Known rows, with every step that occurs
lamuf, natoz, nivog, zogubeb: [ -5   4   8   2  28  -7  -9   9  11  12 -20 -10   0 -20   3  12  -9 -45
  26 -24   7 -37  -2   2]
lamuf, kalom: [ 10  -2 -25   9 -15   0   3   8   7  -8  10   1  -2  17  -6   6  -5   5
   4 -11  16 -11   4   7]
natoz, nivog, zogubeb, lamuf, kalom: [ 22 -11 -19   4  10  -2   3   9  19  -4 -19   5  -9 -10  -2  31   8 -30
  10   4  44  -8  -5  14]
ture, zogubeb: [  1  11 -14   9  -3  -2  23  19  10   7   3 -15  -3  -3  -1   4  27 -19
   5  -3   8  -8   1   2]
zogubeb, nivog: [  6 -15  16   3  34   5 -26   9  13  14  -8  10  -2 -24  -1  15  15 -21
 -24   1  -1   2   4  15]
tegun, zogubeb: [14  7  0  8 19 -4 -1 29 -7 11  4 -5 -1  7  6  9 13 -8  3 -7 -2  0  0 10]
mudebi, natoz, lamuf: [  6   2 -15  -9   5  -4 -13  -1   8  14  22   3   4  -6   0   4  -2 -23
 -12  -3  22   5 -11 -37]
kalom, lamuf, natoz: [ 19   3  50 -13 -11   3  16  12   1   8   1 -18  -6 -13  -9   9  -9 -38
 -13  -9  -5 -18   1 -11]
nivog, zogubeb, sutobo, natoz, mudebi: [  1  13 -11   0  21  -1  31  -5 -25  27   3   2 -11  32   7   9  -1 -79
   0   8  33  32  -3 -23]
ture, zogubeb, sutobo, natoz: [  3  18  -4   3 -14  -1  27   2 -14  28  -7  -8 -11   8  -1   0  22 -97
   3  -9  28  -4   1  -5]
kalom, lamuf, natoz, nivog, zogubeb: [ 11   6  36  -3  23  -1   1  27  17  12 -22 -14  -9 -30  -1  20  -6 -50
  13 -16   5 -34  -7  -6]
ture, zogubeb, sutobo: [  1  14  -8   9  -1   5  39   1   1  13  -5 -21  -7  -4  -4   9  32 -53
   6  -4  26   1   1   7]
sutobo, zogubeb, lamuf: [ 34 -13  -5 -17   7  -1  -3 -10   2  14  -5   8   3 -26   0  23   4 -45
 -25  16   7  29  -7   8]
kalom, lamuf, zogubeb, sutobo: [ 47   7  12   0 -15  13  10  10  16  11  -3  -8 -17 -21  -4  18   4 -64
  -8 -10  14  13   0  -9]
tegun, kalom, lamuf, zogubeb: [ 57  -3  14   0  -8   6  -1  58  14   2  11   1 -11 -22  -4  23   4 -37
  -8  -2   2  14   9 -11]
tegun, kalom, lamuf: [ 33  -4  43  -6   3   8  25  43  -3  -2   6  -5  -8 -13  -8  22  14 -12
 -19  14   9  14   5  -8]
zogubeb, tegun, kalom, lamuf: [ 35  -2  53  -8   0  14  31  30 -16  16  11   1  -8 -23  -2  35  17  -9
  -8  20   9   5   9 -13]
nivog, zogubeb, sutobo, natoz: [ 11  13  14   4   1  -2   6  -9 -15  37 -19   1  -6  10   5   6  -2 -92
  11 -11  24  -7  -2   1]
mudebi, natoz, lamuf, zogubeb, nivog: [ 35 -15 -18   2  31   2 -65  21  35  27  16  16  -2 -35   2  22   5 -61
 -24 -19  14   6   1 -18]
nivog, zogubeb, tegun, kalom, lamuf: [ 42   1  52   1  11  12  25  36  -7  25  -1   1  -7 -24   1  44  16 -16
   1  16  12  -5   7  -7]
mudebi, natoz, nivog, zogubeb, tegun: [  9   6  -7  -1  44   0 -25  -7   1  29  -7   3  -5 -27  14  28  -4  -5
  26 -12  21 -43   3 -12]
nivog, zogubeb, sutobo: [  9   8  13   9  17   3  13 -11   3  24 -20 -10  -3   1   3  17   4 -46
  16  -8  26  -5  -2  10]
sutobo, natoz: [  3   7   1  -4 -15  -6  -8   1 -13  17   1  11  -2  11   3  -9  -7 -51
  -1  -6   1  -3   0  -9]

Rows
[ 13  -3   6 -14  34  -3  35   7 -22   5  16 -11  -4  19   4  23  10 -58
 -15  16  20  32   1 -12]
tegun, zogubeb, lamuf, natoz, mudebi
[ 24 -14 -16  -1 -14   1   7  -4   7 -11  -3   4  -4   8  -6  21   8 -15
  -7  11  35   6   0  11]
zogubeb, lamuf, kalom
[ 24   4  40 -10  31   8  48  25 -25  28  21 -10  -5  -3   3  42   4 -43
   0  18  17   9  11 -31]
nivog, zogubeb, tegun, kalom, lamuf, natoz, mudebi
[ -6   7  13   1  28   0   9 -11   3  16 -26 -16  -4 -17   2  17  -2 -78
  23 -23  26 -26  -3   7]
lamuf, natoz, nivog, zogubeb, sutobo
[ 55   1  15   0  -4  13  18  29   6   7   2  -6 -14 -18  -5  27  11 -71
  -6  -4  23  20   8  -5]
tegun, kalom, lamuf, zogubeb, sutobo
[  4  -8   5 -20  20   0  34 -16 -15   0  12  -7  -2  13  -1  18   0 -49
 -16  22  24  34   0 -20]
zogubeb, lamuf, natoz, mudebi
[ 14   0  31 -17  22   5  48  30 -20   1  28 -13  -8   9  -6  21   0 -43
 -19  17  14  30   8 -34]
tegun, kalom, lamuf, natoz, mudebi
[ 12   0 -35   2 -11  -3 -10   7  13   3  29   4   1  11  -7   8  -6 -11
  -7 -12  35  -8  -5 -27]
mudebi, natoz, lamuf, kalom
[ 30   3 -14   3 -11   8 -10   1   1  22  12  13  -4 -24  10  21  -2 -19
  17  -7  -5 -12  10  -8]
lamuf, zogubeb, tegun
[  4  10  10  -4 -13   1   7 -17 -22  23  -8   4  -7  12   1  -3   0 -84
  -1  -7  20   2  -1  -5]
zogubeb, sutobo, natoz
[  9  -3   9 -13  32  -2  30  -9  -8  14   2  -9   0  12   3  26  -2 -57
  -8  17  28  22  -2 -15]
nivog, zogubeb, lamuf, natoz, mudebi
[ 24  -6 -18   2   3  -5  -5  12  10   9 -22  12 -11  -2   1  24   5 -63
  11   0  44 -12  -6   9]
sutobo, natoz, nivog, zogubeb, lamuf, kalom
[ -1   8   0   7  28   2  11  -5   6  11 -28  -8  -8 -16   3  16   9 -50
  21 -10  30  -7  -6   7]
natoz, nivog, zogubeb, sutobo
[ 21  -8  -3 -10  49  -7 -21  -9  19   7 -26  -3  -5 -24   7  29   4 -38
   1   2  43 -10  -7   1]
mudebi, natoz, nivog, zogubeb, lamuf
[ 39  -4 -19  -4   8   3 -15  22  -3  27  37  16   6 -20   7  34   6 -37
   8  -3  25   5  14 -34]
mudebi, natoz, lamuf, zogubeb, tegun, kalom
[  4  11   6   3  12   0  -8   0 -13  36 -15  16  -6 -21  14  22   2 -44
  29  -6  10 -31  -2  -8]
sutobo, natoz, nivog, zogubeb, tegun
[ 14  10 -18  12 -29  -1  11  10  -3  27   3  12  -2  18  -5  16   1 -88
  10 -11  43   0 -11 -16]
nivog, zogubeb, sutobo, natoz, lamuf, kalom
[ 19  -6  34 -10  14  -5   7 -12   3  22 -20 -12   6  -8   1  26  -3 -63
   6  -1  18 -17   0   8]
nivog, zogubeb, lamuf, natoz
[ 38  -5  -8   2   2   7  -3  27 -10  18  21  14   1 -18   8  30   7 -21
  19   0  10   0  22  -6]
lamuf, zogubeb, tegun, kalom
[-11   7  -5  -6   3   0   1  -9 -14   5 -15   7 -14 -10   3  -2   4 -85
   7 -11  22   0  -7  -9]
zogubeb, sutobo, natoz, nivog
[ 59 -20  25   3  27  11 -28  58  30  17   4  10 -11 -42  -4  37  19 -53
 -29  -1   3  14  13   3]
tegun, kalom, lamuf, zogubeb, nivog
[ 18  -9  15  10  48   2 -30  34   9  20  -4   5  -5 -16   6  24  26 -31
 -22  -6  -4   3   4  24]
tegun, zogubeb, nivog
[ 29   7 -29  -1  -2   2 -13  -6  15  18  16   1  -4 -12   0  13  -4 -78
  -2 -21  31  14  -3 -29]
mudebi, natoz, lamuf, zogubeb, sutobo
[  34   12   -5   -8   -6    7   29   11  -14   17   16    3  -24   14
    2   11    1 -100  -21    8   25   47   -2  -38]
kalom, lamuf, zogubeb, sutobo, natoz, mudebi
[ 13  -9  27 -18   0  -2   6 -18  -5   6  -9  -9   4  -8  -3  15  -1 -58
  -7   2  14  -6   2   4]
zogubeb, lamuf, natoz
[ 53 -14  21   4  18  11 -34  39  35  18  -3   8 -16 -45  -3  27  12 -49
 -31  -7  -7   6   5   2]
kalom, lamuf, zogubeb, nivog
[  31  -10   -8    4   -1    2  -46   33   21   33    8   29   -3  -31
    2   17   11 -100  -21  -11    2   18   -3  -16]
sutobo, natoz, lamuf, zogubeb, nivog
[ 26 -12  14 -23   3  -4  -3 -15  -6  20   1  -4   8 -23  -3  23 -10 -78
 -16  -2  -1   4  -1   6]
sutobo, zogubeb, lamuf, natoz
[ 10  -4  35 -15  16   3  16  36   1  -9  -1 -10  -9 -33  -7  19   4 -52
   0  -7   7 -13   2 -11]
tegun, kalom, lamuf, natoz, nivog
[ 32 -17  -8   8  25   5 -52  23  30  18   0  13  -6 -30   2  19   8 -45
 -17 -14  -5   2   9  11]
lamuf, zogubeb, nivog
